Each row was made from one walk, in order. Every step used is in the known rows, and no mark comes twice. Write each row's walk.
Known rows:
U-V: [  1   4  -8   1   0   3   4  -1  -4  -1  -8  -1   4   6   3   5  -1  -2
  -1   2   2   0   5  -3  -2  -5   1  -4  -7   2  -4  -2  -8   7   4  -4
   0   1  -1   2  -4  -2  -1 -12 -10  -8 -12   0  -7   3  -6]
X-D-S-C: [ -1   1  -6   3   7   4 -10   0  -8   8 -11   3   1   0   1   7  -2  -2
   4  -4  -1  -1  -1   6  -1  -1   4   5  18  -7  -1  -1  -4  -3  -3   6
  -2   1  -1   0 -10   0  -1 -11  11  -6   9  -1   8  -1   4]
X-D-S: [ -6   7  -8   3   3   1  -7  -3  -5   9  -2   3  -9   2   2   6   9   0
   1  -5   2   5   0   7  -8   0   1   3   7   1  -3  -2 -10   8   0   6
   0  -1   0   2 -11   1  -2 -17   4   0   4  -1   3   0   2]
C-S: [ -7   2  -1   0  -7  -3   7   4  -7  -3   4   0  -1   0   0  -6  -6  -1
   1   2   2   1   0  -4  -3   4   3   0  -4   2   3  -2   1   7  -6  -4
  -2   5   3   0 -12  -2  -1   2   9   1 -14   3  -2  -6   2]
D-X: [-2  2 -6  1  3 -3 -3 -5  1  5  6 -2 -2  3  1 -3  2 -1 -4  0 -2  2 -2 -2
 -2 -2 -4 -4 -1  7 -4 -2  3  0  2 -3  5  0  6 -2 -9 -5  1 -5 -6  3  1  2
  3 -4 -3]
S-D-T-C-V: [ 10 -11   8  -6  -4   1  -9   5 -10  -5  -9  -6  -1  -2  -3   6   5   2
  10  -7  -4  -1   7  -4   4   1  -2   8  10   1   2   2   1   2   6   1
 -10   1  -3  -1  19  12   5   4  -4  -4  10  -3   3  -4  -6]
X-D-T-C-J: [ -8  -2   1  -2  -5   0  -7  -1 -11   8  11  -2  -9  -5   3   5   2   1
   6   0  -2   9   1   4   1   2   2  -9  -5   2  -1  -3  -4   3  12   1
  -3   2 -10  -3   6   0   1 -15  16   1   6   1   9   4   1]
S-C-J: [-11  -6  -3   1   1   4   3   2  -5   0  -7   0   7  -2   4  -3 -20  -1
   5   8  -2   1   0  -2   9   2   7  -9   6   2   2  -2  -1  -7   6  -7
  -1   7  -1  -7  -8  -3   2  -7  14   0  -3   5   6   2  -7]
J-C: [-11  -2  -5  -3   3  -2   2  -1  -1  -3  15   2  -7   3   4  -8  -2  -2
  -1   5   2  -3  -2 -13  -2   2   6   4  -6   4  -1   0  -4   6   5  -3
  -1  -3   6   2  -9  -1  -1   7  -2  -1 -12   8  -4  -1  -7]
X-E-G-C: [  1  10  -2   3   1  -5  -1  -5  16   2  11   3  -8  -3  -4  -8   1  -1
  -7   3   4  -2  -1  10  -2   2  -1  -9 -10  -1   1   1   0  11 -26   7
  10 -13   1  -1   6   2  -4 -16   4   7 -11  -8 -14  20  -1]
C-T-D-X: [ -1  -8   6   1  -2  -1   1   1  12   1  17  -2   7   1   1   0   4   0
  -3   1   0  -2   0  -2  -3   0 -10  -1  -3   8  -1   0   5 -12  -1   2
   1   7   5   1   0  -1  -1  20   2   1  11   5   5 -10   0]
S-D: [  1   1  -5  -2  -2  -2   5   1   0  -4  -5   3  -1   3   2  -5  -1   0
  -2  -1  -2  -2   3  -2  -3   4   0  -1  -1   3   0  -1  -2  -1   1  -1
  -6   3   7  -3   1   5   1  -4  -9  -8  -7   5  -3  -4 -10]
E-G-C-V: [  2  12   5   3  -1  -1  -7  -2  13  -1   0  -4  -3   1  -1  -3   3   2
   2  10   4  -8   6   3   3   1  -4  -1  -7   1   3   4   2  15 -16   5
   6  -7   4  -2   0   7  -4  -7  -4   2 -15  -7 -19   8  -2]
C-T-D-S: [ -2 -12   9   0  -1   7   0   5   8  -1   7   2   1  -3   1   4   3   2
   2  -5   2  -3   2   3  -5   1  -3   3   3   7   3   2  -7  -7  -4   2
  -9   4  -1   6   1   8  -1  16   3   0  11  -3   3  -3   6]
E-X-U-V: [ 15   8  -8   4   1  -2   1 -10  -7   0 -20   3   7   8   2   9   8   1
  -7   7   0   2  -4   5   5  -6  -2  -5  -5 -10  -4   2   2   8   9  -3
  12   1  -3   3  -1 -12  -2 -10 -18  -9  -4   0  -4  -1  -2]
S-D-T-C: [  6  -7   5  -6  -3   0  -5   3  -3  -4   3  -2  -6  -5  -2   3   1   1
   4 -13  -5   1   3  -2  -1   2   1   4  -1  -5   1   0  -1  -5   3  -1
 -11  -4  -6   0  19  10   4   2  -3  -7   5  -1   4   2  -1]
D-X-U: [  4   5  -7   1   2  -4  -4  -9   1   8  -7   0  -3   4   2  -2  12   0
  -6  -3  -4   3  -8   4   7  -3  -5  -3   1   2   2  -1   8   0   6  -1
  17  -2   2  -4  -8 -11   0   3  -6   3   7   3   3  -5  -8]
G-C-S-D-X-U: [  4   8   3   1  -5  -6   8   4   1   0   3   3   2   2   1 -12   3   2
  -6  -7   0   3  -5   7   5   4  -3  13 -13  -5   2  -3  15 -11  -6   2
   6  -4   0  -3  -4  -4   0  21   4  -3  -5   5  -4  -6   8]
S-D-T-C-J: [ -2  -9   6  -7  -6   1   1   4  -6  -3   5  -1  -2  -6   2  -2  -5   3
   6  -8  -5   6   2  -1   4   3   2  -5  -7   1   2  -2  -5 -10  15  -3
 -11   1  -9  -4  16   7   6   0   7  -4   3   2   6   2  -1]
G-C-S-D: [ -3   3   6   0  -9  -3  13   9  -1  -8   9   1   0  -1   2 -13 -11   0
  -2   1   4  -1   5   2  -5   8   5  11 -19   1   2  -3   4  -1 -17   1
 -10  -2   2  -1  -1   6   1  11   6  -6 -18   4 -12  -1   7]
S-D-X-U: [  7   5  -6  -1   0  -5   2  -5   1   6 -11   2   2   6   1  -5  12   1
  -7  -8  -5   2  -6   5   6   0  -6   1   4  -4   1  -2   9 -10   9   0
  10  -1   3  -5   0  -5   2  10 -11  -7   8   5   4 -14 -11]
T-C: [-1 -1  1 -3 -3  1 -7  0  0 -3  0 -4 -9 -1  1  3 -9 -3  1 -2  0 -5  1 -3
 -3  0  1  1 -8  6  2  0  3 15 -6 -2 -4  0 -6  0  3  2  0 -5  3 -2  1 -1
  2  1  0]
G-E-X-U-V: [ 13   9  -5   6   0  -1   7  -9 -16   1 -41   5   9   6  -1   8   8   0
  -6  15  -1   2   0   3   6  -1  -1  10 -10  -4   1  -1   9  11   8  -4
  20   3  -2   3  -2 -13  -1 -17 -23  -6  -3  -6 -10   3  -4]
E-G-C-T-D: [  2   4  13   3  -6   0   2   2  26  -3  26  -1  -3  -2   1  -5   3   2
  -2   7   3  -9   6   8  -5   1  -5  -1 -18   0   5   2   2  -5 -20   6
  -2  -4   2   1   7   8  -6  12   1  -6  -7  -1 -14   5   7]
S-D-X-E-G: [  5  13  -6   1   3  -8   3  -5  13   5   5   6  -1   4  -7  -8   8   0
  -9  -9  -2   2  -6   7  -1  -1  -9  -9   3  -8  -5   0   3  -5  -2   6
   9  -5  10  -2   4  -2   1  -9  -9   4   1  -2   1   4 -11]
D-T: [  3  -4  -3  -1   1   0   1  -3  -4   3   7  -2  -6  -4   1   1  10   3
   0   0  -4   4   1  -2   1   1   2  -3   5   4  -2   0 -10   0   4  -5
   1  -2   1   0   4   3   1  -7  -3   4  -2   0   1   5  -3]
S-D-T: [ 5 -4 -2 -3 -1 -1  4  0 -3  0  2  1 -3 -2  0 -4  8  3  1 -5 -6  2  3  0
  0  3  1  1  5 -2  0 -1 -8 -9  8 -3 -6 -1  4 -1  9  8  2  0 -8 -6 -2  2
  2 -3 -8]
J-C-V: [ -6  -7  -3  -2   3  -2  -1   1  -8  -2   0  -3  -3   6   1  -4   3  -2
   6  10   3  -6   1 -14   5   1   3   8   6   8   0   4   1  14   8  -1
   2   1   6   0  -9   3  -1   8  -3   6  -5   3  -6  -6  -9]
X-E-G: [  1  11  -5   1   1  -4   0  -7  10   2   0   4  -6  -1  -7  -6   4  -1
  -6   0   0   0  -4   5  -2   0  -1 -13   4  -3   1   1  -3  11 -11   3
  12  -5   3  -1   1  -2  -3 -20   2   9  -8  -5  -4  14  -8]
J-U-V: [  1   7 -11  -2   1   4  10   2  -1  -7  -6  -2  10   6  -1   8  -7  -4
  -3   4   4   0   3  -7  -5  -6   3  -5   2   0  -2  -3  -4  -3   7 -11
  -4  -2   3   3  -2  -5  -2   2 -18  -5 -14   3 -11  -6  -1]
T-D-S-C: [ -4 -10   9  -1   8   6   1   4   9  -2 -14   0   6  -5   0   9  -8  -1
   1  -5   0 -10   0   0  -4  -2   3   2  10  -4  -1   3  -4  -6   1   4
 -12   1  -1   2   1   4   1   9   3  -7  14  -2   9  -5   1]
D-X-E: [  1   0  -7   2   6  -4  -3  -7  -2   6  -1   1  -2   2  -3  -6   2  -2
  -8  -2   0   5  -7   2  -1   0  -5  -6   3   9  -5  -1   6   3  -6   2
  13   0   3  -2  -5  -6   1 -10   0  13  11  -2   6   7  -7]

Which walk is each row?
[  4  -5   4  -4  -1   1 -11   0  -5  -1   6  -5 -10  -6  -1   4   2   1
   3  -7  -4   1   2  -3   0  -1   3   0  -1   1   2   1  -1   4   1  -2
  -6  -3  -8   2  13   7   1  -3   4   2   6  -3   5   7   4] -> D-T-C
[ -5  -7   3  -4  -4  -4  13   8 -10  -5  19   4  -1  -2  -1 -11   4   3
   5  -4   0   1   0 -13  -1   5   8  14   2  -7  -2  -2  -4 -13  14  -3
 -10  -1   5   3   0   5   2  28   1  -1 -15  11  -1  -7   3] -> J-C-S-D-T
[ -1 -10  15   2   0   6  -1   7  15  -4  15   0  -1  -5   5  -1   1   3
   1  -3   5  -4   5   6  -6   3   0  12 -11   8   5   2  -5  -7 -18   5
  -9  -2  -5   5   4  10  -2  19   6   0   9  -5  -7   5  15] -> G-C-T-D-S
[ 0 -5  9 -3 -8  0 -3  7 -9 -4  9 -4 -7 -6 -2  3 -3  0  5 -5 -2  2  1 -4
 -2  1  3  4 -2 -3  2 -1  3  4 -1 -3 -7  1 -7  3  6  3  1  8 14  4 -1 -1
  6  0 13] -> D-T-C-S
[  3  10  -9   5   0  -6  -6 -11  -6   4   1   3  -4   5   3   4   4   1
  -4  17   1   3   0   5  -7   2  -2  -4  -4  -3  -7   0   1  14   0   4
   7   3   4   0  -7  -7  -3 -19  -7  -2  -2   3   2  -4  -1] -> E-X-D
[  2  -6   4  -3  -3   3 -13   2  -5  -4 -13  -8  -3   3  -1   6  -3  -3
   7   3   1  -5   4  -6   3  -1  -2   6   4   8   5   3   8  20  -6   1
  -3   4  -5  -1   3   5   1  -4   5   1   6  -4   1  -1  -3] -> T-C-V
[ -4  -1   1  -6  -3   7   5   6  -7  -6   8  -5   8  -2   0  11 -11  -1
   5  -1   2   6   4  -7   3  -7   4 -12  -2   0  -2  -4  -6 -10  21 -11
  -9  -3 -13   3  14  -4   3   6  -7   1  -4   0  -3   1   7] -> D-T-C-J-U-V
[  1  14  -2   2  -3  -9   7   2   8   3   9   7   2   3  -9 -11   1   0
  -6 -10   0   3  -6   4  -2   2  -8  -6   2 -10  -5  -2   8  -7  -5   6
   8  -3   9  -1  -2  -3   1   1   5   6  -8   0   2   1  -1] -> C-S-D-X-E-G
[  2  -1  -7  -1   5  -5   4  -2  -3   2   1   4   3   3  -4  -9   3  -1
  -9  -7  -2   4  -6   3  -1   2  -5  -1  -2   4  -6  -1   6  -6  -2   2
   5  -1   6  -4   2  -2   3  -4  -5   4   9   2   6   0 -10] -> S-D-X-E
[ -5  -1   4  -1   4  -4   7  -3  13   2   6  -2   1   2   2   3   1  -1
  -6   3  -2  -6  -1  -4  -7  -2  -7  -9  -7   5  -5   2   6   0   6   3
  -2   1   4  -1  -2  -5   0   3  -5   0  10   4   6 -10  -8] -> T-D-X
[ -4  14   5   4  -8  -4   6   3  13  -1  16   0  -6  -1  -1  -8  -6   1
  -2   4   4  -3   3   6  -4   2   2   1 -16  -5   2   0   1   7 -19   2
  -1  -8   2   1  -6   2  -4   3   5   0 -26  -1 -16   8  13] -> E-G-C-S
[  3 -14  12  -1   9   6  -2   5   4  -3 -25  -3  12  -3  -1  11  -1  -1
   8   0   0 -11   4  -2   2  -2  -1   8  20  -1   2   6  -1   1   3   7
 -10   2   0   1   0   8   2   8   3   0  18  -6   6  -6  -3] -> T-D-S-C-V
[-10  -7  -1   0   5   9  -1   4  -6   2 -10   1   7  -4   4   0 -16   1
   6  -2   0   2  -1   2   7  -1   6  -2  12   1   3  -1  -7 -11  11  -3
  -5   4  -3  -3 -11   1   3  -6  15   4   5  -1   8   3   2] -> D-S-C-J
[ -2  14   3   6  -1  -7   2   0  14   4  23   2  -2  -2  -7  -9  -2   1
  -8  -2   5   0  -5   8  -2   0  -4  -3 -10  -5  -3  -1  13   1 -23   8
  12 -10   1   1  -6  -5  -2   0  10  16 -11  -4  -7  13  12] -> D-X-E-G-C-S
[ -4   0   5  -3 -10  -1  -1   7  -5  -5   3  -3  -6  -1  -1   0 -12  -3
   3  -1   2  -3   1  -3  -4   2   3   6  -8   1   3  -1   8  13  -9  -2
  -7   4  -6   2  -2   1   0   6  15  -1  -6   1   3  -3  10] -> T-C-S
[  1 -16   7   1  -1   4   2   6   7  -5   1  -1  11  -1   0   1  -7  -1
   4   5  -2  -6   1  -1   3   1   1   4   8   0   6   2   6 -14  -8   1
  -6  10   2  -2   4   4  -2  17  13 -10  10   5   7  -6   1] -> S-C-T-D
[  1   4  -4   4   0  -2   1  -7 -10  -1 -23   5   1   1  -1  -2  -3   1
  -3  21  -1   0   3  -2  -4   6   1   5 -10   8   0   1   6  14   0  -4
  12   5   5   0  -6  -5   1 -22 -11   3  -2  -6  -6   1  -2] -> G-E-X
[  8   8  -7   1   1   0   3  -5  -5   1 -20   1   4   6   3   6   9  -1
  -4   1   0   2  -3   3   8  -6   1  -3  -2  -3   2  -1  -3   6   7  -3
   9  -1  -6   1  -3  -9  -2  -5 -12  -9  -6   1  -7   0  -8] -> X-U-V
[ 10   4  -6   3  -1  -5  -1 -11  -3   0 -17   3  -2   3   3  -3   8   2
  -6  11  -2   2  -6   6   5   1  -1  -1  -1  -8   3   3   5  10   3  -3
  16   1   0  -1  -3 -11  -2  -6 -15   1   2   0   1  -4  -4] -> E-X-U
[ -2  -4  -2   1   6   7  -7   2  -2   2 -15   0   3  -3   1   5  -7  -1
   4  -8  -1  -3   0   1   1  -2   6   7  18  -5   1   2  -5  -7  -2   0
  -2  -1   1   1  -9   2   1  -1   4  -2  10  -3   6   5   5] -> D-S-C
[  2  -2  -1  -2  -3  -2 -12  -4  -8   4   7  -4 -13  -3   0  10  10   0
   4  -4  -3   3   1   3  -4   1   1   0   1  -4  -1  -2  -1   8   1   4
  -4  -2  -7   0   8   2  -1 -12   9  -2   9  -1   7   1   4] -> X-D-T-C
[  0   7   3   1   5  -7   4  -7  24   4  10   3  -1   0  -7   1   9  -2
 -11  -3   0  -5  -6   5  -5  -3 -11 -19  -3  -4  -6   3   4   4  -1  10
   9  -6   5  -2   3  -5  -1  -5  -3   8   6  -5   4   3  -8] -> T-D-X-E-G
[ -9 -15  10  -1   3   4   1   6   8  -2  26   2  -3  -1   3  -2   4   1
   3  -2   5  -5  -2  -7  -4   1   1  12   0   5   1   3  -8 -10   4   3
  -9   1   1   8  -4   9  -1  33   3  -1   7   3   2  -5   9] -> J-C-T-D-S
[  1 -11   0   3   2   9  -9   5  -4   1  -3   0   8  -1   1   1  -4   1
   7  -9   1   0   1   1   6  -2   5  14  20  -2   7   0  -3 -19  -8  -3
   0   6   1   3  -2   5  -1  11  13   0  12  -2   7   2  11] -> D-S-C-T
[-11   7  -8  -2  -1   5  15   3  -5  -5   1   0  13   5   2   4 -17  -2
  -1   9   5   6   3  -7   0  -4   2 -18  -1   7  -2  -5  -9  -9  17 -13
  -4   1  -4   0  -5  -9   0  -2  -9   0 -17   5 -11  -4  -2] -> C-J-U-V
[ -9   1  -5  -1   7  11   9   9  -5  -4  -9   0  20   2   0  10 -20  -2
   5  -2   4   4   2  -4   4  -8   8  -4  15  -5  -2  -3 -10 -23  19 -10
  -6   0  -6   3  -5  -6   2   6  -5  -1  -3   1  -1   0   9] -> D-S-C-J-U-V
[ -6  -9   5  -5  -4   3  -2   2  -5   0   9  -4  -6  -8   3   1  -5   2
   6  -3  -3   6   1  -2   5   0   2  -8  -5   5   3  -1  -4   0  13  -4
  -6  -1 -10  -2  10   3   4  -5  13   6   2  -2   7   6   1] -> D-T-C-J
[  4  -9   1   1   7   9 -10   4  -9   1 -28  -3  10   0  -2   6  -1  -1
  10  -4   1  -4   3  -2   6  -3   3  11  25   0   3   4   0   1   0   1
  -2   5   2   0  -6   5   2   1   3   3  11  -7   4   1   1] -> D-S-C-V
[  7   3  -7   5   1  -5  -7 -10  -9   7   7   2  -6   0   0   7  17   4
  -2  11  -2   8  -2   4  -7   2  -2  -5   1  -7  -7   0  -3   4   7   2
   5   0   2   1   2  -4  -3 -18  -8   5   4  -1   5   0   3] -> E-X-D-T
